Every row comes from one small tree of marks. Brackets hold a mark, then the marks that hang from it, in the order of their numbers. Every link used is in the known rows. Which tree was each row made from?
Known rows:
[J208 [J726 [J6 [J159 [J43 J835]]]]]: [-32.9 -37.3 -13.9 -17.2 -17.4  16.3   4.4  22.3  -9.7  23.4  30.0 -20.4
  28.1 -11.3   8.7  -9.5 -21.5   9.3  31.0  -1.7  23.6  -9.8]
[J6 [J159 J43 J208] J726]: [-18.1  -3.3 -27.6  -4.2 -16.0   4.0   1.6  41.5  10.0   8.3  29.9  -3.3
   4.9  -5.7 -15.4   2.0 -11.1  13.2   7.0   0.6   7.5   2.9]
[J811 J43 J208]: [  0.0 -15.6   2.9 -11.4  -5.3   3.3  -5.7 -18.1  14.9   6.8  -8.1 -10.7
 -14.8  26.2  -2.2   8.0  -7.2  -9.5  -1.2   0.0  -1.6  -9.0]
[J159 [J6 J726] J208]: [-13.4  11.6 -13.1  -9.8  -7.5  -0.9  -5.0  22.1  13.0  -6.3  35.0 -18.0
  10.8  -5.0  -7.2  -6.8   0.2  13.6  -1.2   0.5   4.7  13.8]
[J811 J43]: [ -2.5  -4.3   5.4 -10.7   2.6  -3.3  -5.4  -7.6  14.9   2.9  -3.1  -1.8
  -4.3  16.0  -0.8  -4.4 -11.1  -7.5  -7.8   5.0   1.3  -5.2]
[J208 [J159 J6] J726]: [ 12.2  -7.4  24.2  -7.4  -1.8   4.5   2.5   0.4  -3.7   9.4  39.9 -30.3
  -5.4   7.2  14.2  -8.4  -5.6   3.1  12.8  -3.4   3.3   3.9]
[J159 [J43 [J811 J6]]]: [ -1.1   1.0 -14.0  -8.0   4.4  10.5   6.6  20.8   5.1  17.3  16.8  -8.8
  -3.8  -5.3   4.7   4.7 -23.0   1.8   5.0  16.4  13.9  -3.2]
[J726 [J208 J159]]: [  0.8   2.2   1.3  -3.0   0.5   0.6  -3.6  -1.5  -7.0  -3.9  16.5 -12.0
 -11.7  25.0  -1.6   8.2   9.5  -5.9  -4.6   3.3   5.1  -5.3]
[J159 J6 [J43 J811 J835] J208]: [-16.2  23.5 -28.0   4.7  -4.5  -4.0   2.3  24.7   6.0   5.8  42.4 -24.9
  24.8 -27.0   6.2 -12.5 -30.9  21.1  29.4 -21.1  23.0   0.9]
[J208 [J726 J6]]: [-12.1 -18.8   0.8 -24.2  -1.2  15.2  -0.5  10.3 -12.0   3.1  16.2  -9.8
  12.8  12.3  15.9  -6.3  -2.2  -1.8   8.9  16.0  11.5  -2.1]
[J726 J6]: [-15.6 -11.2  -2.0 -17.7 -10.4   6.4   0.3   8.1  -1.1   0.3   0.8  -3.2
  18.4   3.0   2.7  -0.2   0.8   5.2   1.9   9.5   6.0   3.8]
[J208 [J159 J6]]: [  9.0   0.8  20.6  -0.5  -9.6  -4.5   2.7  -1.7   7.6   6.4  24.5 -23.6
  -0.6  -0.4   0.5  -0.9  -2.1  10.3   6.2  -9.2  -1.5   9.1]
[J811 J6]: [ -3.7 -14.1   9.2 -20.4   4.0  11.1   0.3   4.9   1.4   6.9  -3.5   3.1
  -4.0   5.5  -3.0   2.5  -2.9  -2.7 -10.7  18.6   6.4   1.9]
[J811 [J43 J835] [J208 J159]]: [-13.3 -13.8   8.7 -11.1  -6.0  -3.3 -10.2 -28.9  11.4   8.6   3.4 -22.6
  -6.0  24.9  -3.8   7.3  -9.1  -9.1  15.7 -22.2  -2.8 -10.2]
[J811 [J43 J835] [J208 [J726 J6]]]: [-31.4 -35.7  -3.6 -34.6  -5.3  14.8 -10.5 -14.9   1.3   9.9  11.5 -27.0
  14.3  26.5  10.9  -4.4 -13.8 -10.6  20.0   1.0  14.0 -14.1]
[J835 [J43 J811]]: [ -8.7  15.9  -8.1  11.2   5.5  -8.9  16.2   3.3  -1.7   8.4  30.3  -2.9
   4.8  -3.7  10.9   2.8 -15.6  -2.3  11.2  -2.4   6.4  -1.9]
[J208 [J159 J6 [J43 J835]] J726]: [ -6.0  -8.6   9.2  -1.9  -7.7  -0.5   1.4   5.0 -10.3  21.5  57.3 -43.4
   7.6 -12.1  19.9 -11.7 -17.8  13.5  38.8 -16.8  18.1  -2.9]
[J6 [J159 [J43 J811] J208] J726]: [-15.6  14.0 -44.3   3.2  -9.7   5.0   2.7  44.6  17.6   6.0  35.7 -10.7
   6.5  -7.5 -14.1   3.0 -22.4   8.2  10.8  -3.1   6.1   1.5]
[J159 J43]: [ 1.1 -1.6 -7.0  4.5 -6.8 -0.7  3.5 13.0 -5.0 12.7 13.7 -6.6 -2.1 -8.8
  7.4  1.6 -9.8 10.7 12.3  1.3 10.2 -4.0]
[J159 [J6 J726]]: [-11.1  -1.4  -8.3  -0.2 -10.7  -2.0  -2.4   6.1  16.0   2.6  29.8 -29.3
   7.7  -9.6  -4.3  -2.8   1.0   6.9   1.7   3.2  -1.7  12.2]
[J726 [J6 [J159 [J43 J811] J208]]]: [-17.6   1.7 -30.3 -13.5 -16.3  12.7   8.1  48.3   8.5   8.0  23.1  -0.8
  22.7  -5.7  -4.8  -0.7 -27.6  15.9  12.3   2.2  17.0  -0.2]
[J159 J6]: [  3.2  -3.0   7.4   0.8  -9.0  -2.2   2.8   0.8   7.7   4.9  14.6 -17.1
   6.3 -11.5   2.7  -6.2  -4.8   9.3   1.8  -2.1   4.3   6.9]
[J726 [J6 [J159 J43]] J208]: [-21.9 -29.8 -21.3 -12.2 -25.1  14.5   5.5  29.4  -4.0  14.7  19.6 -11.3
  13.4   6.3  -4.8   5.0  -8.7  10.2   3.3  18.9  24.1  -9.2]
[J726 J6 J208]: [-20.0 -12.3 -13.3 -19.3  -7.3   9.6  -3.3   8.6  -7.7  -4.6   8.4  -8.9
  13.1  18.6   1.6   2.6   6.8  -0.3  -7.1  20.7  16.1  -4.0]
[J6 J726]: [-14.3   2.1 -16.1  -0.8  -2.0  -0.9  -5.6   4.3   8.5  -2.3  14.4 -12.0
   2.0   1.1  -7.0   3.6   6.1  -3.2  -0.4   5.0  -5.3   5.5]

Which tree is each row?
[-22.4 -31.2   4.1 -29.6  -0.4  10.2  -9.2 -20.8  13.7  13.2  -9.7 -13.2
  -3.1  21.2  -6.3   5.1 -14.9 -11.6   1.6   3.7   9.6 -10.7]	[J811 J6 [J43 J835] J208]
[-13.5  12.9 -42.9  11.8  -8.7   0.0   1.7  22.4  13.3   7.4  56.0 -47.9
   3.7  -5.0   1.9   3.3 -12.7   6.7   9.4  11.9  17.4  -0.7]	[J159 [J6 [J726 J208]] [J43 J811]]
[  0.1  -8.9  -8.8 -11.8   3.4  17.8   3.9  -2.2   9.0   8.0  -2.7 -11.3
 -12.6  13.3  -4.6  15.4 -11.5 -11.1  -0.2  11.3   1.3  -3.5]	[J43 [J811 J6 J208]]
[-17.6 -13.4  -8.1 -12.7  -3.5  13.1  15.5   4.7 -13.2  14.9  41.7 -22.1
   6.7  16.6  23.9   7.8 -14.9  -6.8  25.8   9.8  14.3  -7.9]	[J835 [J43 [J811 [J208 [J726 J6]]]]]
[-11.9  -5.7  -9.9 -29.9  -4.9  16.2   0.6  40.0 -19.2   6.0  34.6  -5.7
  13.9   7.4  19.2  -9.6 -12.8  14.7  18.8  14.9  26.3  -2.8]	[J159 J43 [J208 [J726 J6]]]
[-31.6 -11.0 -15.4 -15.3 -15.3   2.4  -5.0  11.6 -15.6   9.6  34.8 -27.1
  19.6   9.2   6.2   4.0  -3.4  10.1  22.6   0.6  25.9  -9.8]	[J726 J6 [J208 [J159 [J43 J835]]]]
[-26.1 -20.9   5.6 -30.4   7.4   3.8  -9.5 -10.5  14.1   9.9  -4.9  -4.3
   7.1  12.2  -4.2  -7.5 -17.9 -10.4  -6.1   8.0  12.7  -7.6]	[J811 J6 [J43 J835]]
[-21.2   1.2 -14.3 -11.7  12.3   7.5  -1.2  -0.2   7.3   4.5   5.8  -9.2
  14.2  -6.8  -3.3  -1.6 -17.9  -7.8   5.5   0.6   8.9  -2.4]	[J43 [J811 J6] J835]
[-34.1   2.4 -37.3  -8.1   2.9   5.6  -3.6  18.0  10.6  14.7  33.9 -27.4
  13.0 -13.7  -3.3   3.2 -21.2  -1.3  18.0   7.0  14.1  -1.4]	[J159 [J43 [J811 [J6 J726]] J835]]
[-21.2 -17.6 -35.7   5.1 -17.5   6.4   0.1  26.5   6.3  12.2  33.0 -21.0
  -3.9   3.7 -13.6   9.0  -3.6   2.3   0.8  13.7  12.7  -7.8]	[J6 [J159 J43] [J726 J208]]
[ -5.6   4.2 -10.1  10.7  -2.4  -1.3  15.9  -6.8  -1.5  11.2  26.1 -11.7
  -5.4   5.0   9.1  14.8 -12.4  -4.4  18.5  -6.4   4.0  -5.5]	[J835 [J43 [J811 J208]]]
[-14.0   0.0  -8.2 -10.4  -3.3   3.7  -0.5  24.6 -12.9   9.8  52.4 -25.5
  17.4 -17.7  18.7 -20.6 -21.3  20.7  32.5 -12.0  30.0  -3.3]	[J159 J6 [J43 J835] [J208 J726]]
[  4.1   1.5   7.2   2.5   5.1   3.4  15.2  -6.2 -12.8  15.5  49.9 -25.9
 -17.3  23.5  20.1  12.3 -12.8 -12.1  28.9  -8.1   2.6  -8.6]	[J835 [J43 [J811 [J208 J159 J726]]]]
[-29.1 -35.0 -13.7 -31.3  -3.6  14.6  -9.0  10.8  27.4   9.3  11.6 -13.0
  -9.1  35.5 -23.7   5.5  -8.2 -19.0 -30.4  35.6  10.1  -7.6]	[J811 [J6 J159 [J726 J208]] J43]
[-19.0  27.7 -35.5   3.5   3.8  -2.8   0.2  23.7  -2.1   1.2  27.7  -7.1
  19.1 -16.1   3.7  -6.5 -25.9  11.3  27.1 -18.9  18.9  -6.0]	[J159 [J43 J811 J835] J208]
[-40.9 -19.2 -43.1   6.0 -16.4   3.2  -3.8  17.6   3.8  12.0  36.1 -27.7
  12.4  -6.7 -13.7   3.9  -7.5   2.9  13.6  -1.1  16.9 -11.6]	[J6 [J159 [J43 J835]] [J726 J208]]
[ -5.3 -13.8  -8.1 -10.7   0.5  16.2   8.8  15.9  19.0  11.6  -0.3   1.0
  -0.1   0.8 -14.5   4.7 -20.4  -8.9  -9.3  11.4   2.0  -0.9]	[J43 [J811 [J6 J159]]]
[-20.2   0.6 -21.4  -6.9   4.4   6.9   1.7  12.4   2.1  16.7  18.9 -15.3
  12.3 -15.4   3.3  -0.5 -27.1   2.3  19.2   1.7  19.7  -6.3]	[J159 [J43 [J811 J6] J835]]
[ -2.1 -42.9  -1.3 -14.6 -20.5  21.7   9.4  15.6   4.2  30.0   2.2  -8.5
 -15.0   1.9 -10.7  16.5 -15.8   5.1   5.7  11.2  11.1  -8.5]	[J811 [J6 [J159 J43]] J208]
[ -4.6   2.1   6.1  -1.4 -11.7  -5.7  -3.3   3.0  15.5   3.9  38.4 -35.5
   0.9   0.1  -5.2   1.8   4.1   6.3   5.6  -4.3  -7.3  15.1]	[J208 [J159 [J6 J726]]]
[-37.1  -3.8 -36.2  -4.0 -15.1   2.0  -3.1  33.7   6.9   7.9  33.0  -9.7
  19.4 -16.1 -16.7  -3.8 -14.8  13.8  20.1 -15.1  12.7  -1.1]	[J6 [J159 [J43 J835] J208] J726]
[  7.6  -2.2 -14.5   0.8   7.2  16.1   2.1  -4.9  -2.5   4.1  16.6 -22.1
 -13.7  15.8  11.3   6.4 -11.3 -15.1  16.9  -3.0   0.1 -11.1]	[J43 [J811 [J208 J726]]]
[ -6.8 -21.5  -2.3 -17.7 -12.8  13.3  -3.3   9.8   4.0  21.0  28.6 -30.5
 -22.5  16.8  -6.3  24.6  -0.4   2.0  12.2  12.7   2.4   1.4]	[J811 [J6 J726] [J208 [J159 J43]]]
[-14.6 -23.1  -8.6 -21.6  -5.6  16.3  -6.0   0.4   9.1   7.8   6.6 -18.4
 -12.8  15.6 -11.4  17.7   6.2  -8.0  -4.4  18.8  -2.2   2.3]	[J811 [J6 J726] J208]
[-14.0   4.5  -8.8  -8.3   3.9   4.3   1.8  10.4   2.8  18.9  28.4 -21.7
   4.9  -5.7   2.4   4.2 -25.2   1.9  23.0  -5.5  13.4  -4.3]	[J208 [J159 [J43 [J811 J6] J835]]]
[-31.1   2.4 -29.2   1.2  -7.3  -4.7 -10.6   7.4  -5.9   6.4  48.3 -38.0
   4.1   7.1  -3.0   8.1   1.7   2.3  20.6  -5.1  13.7  -7.8]	[J6 [J726 [J208 [J159 [J43 J835]]]]]
[  6.6  14.6 -13.6  10.7  -8.0  -1.7   5.4  14.6   5.2  11.2  51.2 -42.1
  -5.1   3.0   7.5   3.8 -17.1   8.9  13.9  -1.3  17.5  -3.8]	[J726 [J208 [J159 J6 [J43 J811]]]]
[ 14.1  -8.0  16.7  -2.6  -8.8   3.1   5.2  13.7  -7.9  21.3  53.3 -37.4
  -7.9  -2.8  20.2  -7.7 -14.1  13.7  26.0  -1.5  13.6   0.7]	[J208 [J159 J6 J43] J726]
[-30.7   9.2 -27.9  -4.3 -13.4  -5.0  -5.3  26.4   6.0   6.3  50.5 -31.2
  24.5 -25.1  -1.7  -9.8 -13.9  24.5  24.6 -12.5  19.2   7.1]	[J159 [J6 J726] [J43 J835] J208]
[-10.5  -0.5 -26.0  15.0 -16.1   1.5   5.4  -2.5   8.1  19.1  32.5 -45.3
  11.3 -23.3   7.2   4.1 -26.8  13.1  37.9 -22.6  13.8  -6.1]	[J159 J6 [J43 [J811 J208] J835]]
[ -8.9  -9.9  -1.1  -9.3   1.2   8.6  17.3  -2.4  -1.1  17.3  22.5  -7.9
  -9.4  10.2   5.8  16.8 -15.2  -7.6   7.1  11.8  10.1  -3.6]	[J835 [J43 [J811 J6 J208]]]
[-33.7   0.2 -47.6  14.2 -11.6   1.2   0.7  20.0  19.1  15.0  34.3 -27.0
  19.3 -22.9 -12.2   2.1 -24.5   2.2  25.7 -15.0   6.1  -5.1]	[J6 [J159 [J43 J811 J835]] J726]
[-19.9 -14.8  -7.1 -26.2 -16.2  13.9   2.4  32.5   5.3  -2.2   3.1  12.2
  22.9   6.2 -12.6  -3.5  -6.5  11.3  -3.5   3.6   9.2   5.0]	[J726 [J6 [J159 J208]]]
[-24.5 -33.0  -6.5 -13.3 -12.5  11.7   4.8  16.7   2.8  26.0  10.4  -5.8
  10.9 -17.8  -9.2  -0.1 -22.6   8.1  12.7   1.4  18.7  -6.8]	[J811 [J6 [J159 [J43 J835]]]]
